What can hang from each mark
H: A D M
B: H
A: B M
M: A B D
T: A D M
D: A B M

(in the rows, 128 means zero)
Known rows, with every way that one mark hangs from another
M(A D(B)): [128 225 105 161  72 130 130 117 136  97 142 115 153  84 124 129 158  85
 138  97 116 100 121 137 202]
D(A(M(B(H)))): [116 155 130  31 138 126 238 145 127 125 152 105  71 131 126 141 116 173
  65 121 109 164  90 159  43]
H(A(B) D): [135 125  97 204 167 186 100 129  92 191 187 135  79 117 142 131 154  45
 136 128 185 105 142 133 203]
M(A): [130 116 121 137 116 146 134 129 129  98 130 113 140 120 118 128 143 108
 140 109 129 120 117 132 180]
H(A D): [138 124 108 209 157 182  95 130  96 172 160 150  91 108 131 134 148  84
 136 142 165 112 138 133 176]
A(M): [123 144 121  88 172  74 156 138 135 116 173 117 122 131 122 124 123 116
 123 127 136 137 125 130 108]
B(H(A D M)): [124  84 114 208 155 221 138 125  86 167 151 167  57 122 131 145 139  98
 116 150 152 114 114 119 126]
B(H): [121 117 142 118 148 161 172 129 125 130 120 143 112 121 134 139 125 152
 119 127 128 145 109 134 103]
B(H(A)): [107 111 129 149 164 190 157 149 104 142 146 146 101 103 132 141 129 133
 119 121 145 140 126 137 142]
M(B D): [121 155 123 172  98  92 143 112 120 117  96 124 109 104 133 130 120 109
  97 116  89 118 106 138 109]
A(B(H) M): [117 136 123  77 199 119 212 141 128 136 196 119  96 134 137 133 123 107
 112 112 154 144 111 134 113]
T(A(M(D(B)))): [106 207 115 166 130  61 166 154 143 113 178 117 118  91 126 140 134  90
 100 112 145 126 141 137 115]
T(A M(B(H) D)): [ 98 146 147 200 133 137 196 130 105  77  83 117  90 101 127 148 108 118
  60  93  80 138  83 145  72]
D(A(B(H) M)): [120 162 124  41 157 142 219 140 126 163 206 106  82 142 128 131 125 147
  88 114 156 152 104 143 108]
M(A B(H) D): [113 146 130 166 100 145 199 118 117  93  89 127 107  89 130 140 131 114
 101  96  86 125  76 144 138]
H(D): [149 143 121 169 141 158 105 111 116 161 134 146 105 125 134 131 140 100
 134 153 144 117 123 131 139]
B(H(M)): [116  79 133 131 126 168 174 123 118 122 120 146  93 142 127 142 119 142
 108 139 114 130 106 116  83]
H(D M): [147 100 112 188 125 160 109 102 112 152 135 150  83 147 126 133 136  90
 123 158 135 103 115 111 113]
T(A(M(D))): [101 148 131 180 150  51 156 142 131 125 163 128 117 106 118 131 117 101
  97 121 144 128 119 126 111]
T(D): [143 169 141  96 131 130 159 140 141 143 128 138 119 145 124 136 138 117
 135 108 120 119 139 134 173]
A(B(H(M))): [114  79 123 137 141 175 180 123 115 138 147 133  80 151 134 140 124 105
 106 123 136 123 110 114 109]
A(B M): [124 141 109  85 182  81 164 138 131 134 202 104 111 140 130 123 128  81
 122 108 156 128 129 130 135]
T(D(M)): [129 138 144  39 132 108 192 125 141 153 134 135 105 144 115 133 146 106
 132 102 140 116 120 146 120]
D(B): [133 196 112 114 107 141 135 142 139 109 144 118 129 112 135 135 145 114
 133 118 128 128 149 138 129]
H(M): [126  89 121 146 111 132 128 119 121 122 127 131 106 149 120 131 123 115
 115 135 117 113 122 110 101]

Rows
[124 115 115 187 169 209 164 140  89 155 124 151  51  99 144 154 139  99
 104 128 133 135 111 153 111]
M(B(H(A D)))
[114 139 132 100 187  86 209 173 145 148 196 117  87 150 124 145 135  64
 109  86 166 127 149 135 161]
T(A(B M) D)
[101 107 122 212 121 166 143 123  93 144 142 160  84 103 123 139 122 114
  99 129 123 106 111 115 139]
B(H(A M(D)))
[138 103 126 172 140 193 154 105 108 159 129 164  71 143 134 144 134 116
 117 158 131 121  98 119  89]
B(H(D M))
[123 131 115 143  40 122 147 100 111 133 107 117  81 135 116 130 117 139
  58 130  84 111  97 129  75]
H(M(B D(A)))
[128  75  94 223 130 181 118 128  87 142 130 142  43 126 130 145 140  64
  99 135 127 105 123 128 107]
H(A D M(B))
[116 174 115 136 145  40 177 122 126 109 141 115 101 107 127 127 115 101
  91 114  98 126 107 140  92]
A(M(B D))
[146 176 108  84 137 121 171 120 120 155 166 108  65 136 125 133 132 123
  76 142 129 140 101 156  74]
H(D(A(M(B))))
[140 142 113  72 109 165 152  91 113 214 181 115  68 141 125 121 157  94
 106 132 187 110  96 149 115]
H(D(A(B) M))
[121 140 119 114 105 176 184 137 130 107 136 136  93 129 134 151 137 125
 110 129 112 130 125 127  79]
D(B(H(M)))
[107  87 126  69 145 158 216 118 122 125 157 113  96 120 124 131 152  82
 130  86 163 123  81 145 139]
D(M(A(B(H))))
[129 109 126 101 169 172 192 101 111 189 165 143  63 128 141 135 150  76
 126 130 179 122  89 145  96]
A(B(H(D(M))))
[ 98 152 116  81 140 180 198 147 116 140 166 135  86  88 131 145 157 106
 122 102 165 134 124 159  98]
D(B(H(A)) M)
[114 135 140  97 171  76 231 182 145 108 139 117  75 138 121 156 127  91
  88  90 120 144 135 151  94]
T(A(M(B)) D)
[125 252 127 102  60 170 174 117 129 155 144 128 117  94 133 138 140 170
  88 126 118 133 111 150 124]
M(D(A B(H)))
[115 155 160 119 157 162 239 164 122  88  87 118  77 138 123 163 122 118
  73  75  84 147 109 155  92]
T(A D M(B(H)))
[148 173 102  85 153 136 149 115 118 192 222 108  80 144 127 123 142  96
 101 141 176 124 116 142 142]
H(D(A(B M)))
[115 251 117 108 147  92 200 133 139 118 182 131 117  87 135 137 131 119
 111 118 120 134 114 142 109]
A(M(D(B(H))))
[125 161 111  40 142 109 170 131 129 159 215  92  99 147 121 120 130 122
  94 119 161 134 118 139 132]
D(A(B M))
[ 98 140 126 191 133 154 169 138  95 135 111 142  82  79 138 144 122 118
  89 106 107 127 106 146 121]
M(B(H(A)) D)
[125 191 118 133  79 127 127 101 118 182 165 113 114 124 126 117 132 122
  91 119 140 108 112 132 172]
M(D(A(B)))
[154 185  99 125  64 196 126 110 121 165 163 127  78 140 124 139 157 117
  97 155 136 112 127 133 109]
H(D(A B) M)
[106 105  97 226 114 137 107 119  91 157 176 132  90 118 125 125 131  52
 106 113 145  84 131 108 187]
H(A(B) M(D))
[131 219 122 132  70 121 142  99 104 103 111  92 110 122 114 120 117 140
  57 102  69 122  84 149 103]
T(M(B D(A)))
[132  85  89 215 145 192 100 119  84 177 187 140  59 137 132 134 148  36
 121 136 175  91 138 115 180]
H(A(B) D M)
[130 208 106 132  27 139 131 105 127 147 153 120 109 121 117 130 140 134
  82 133 109 103 121 127 126]
H(M(D(A B)))
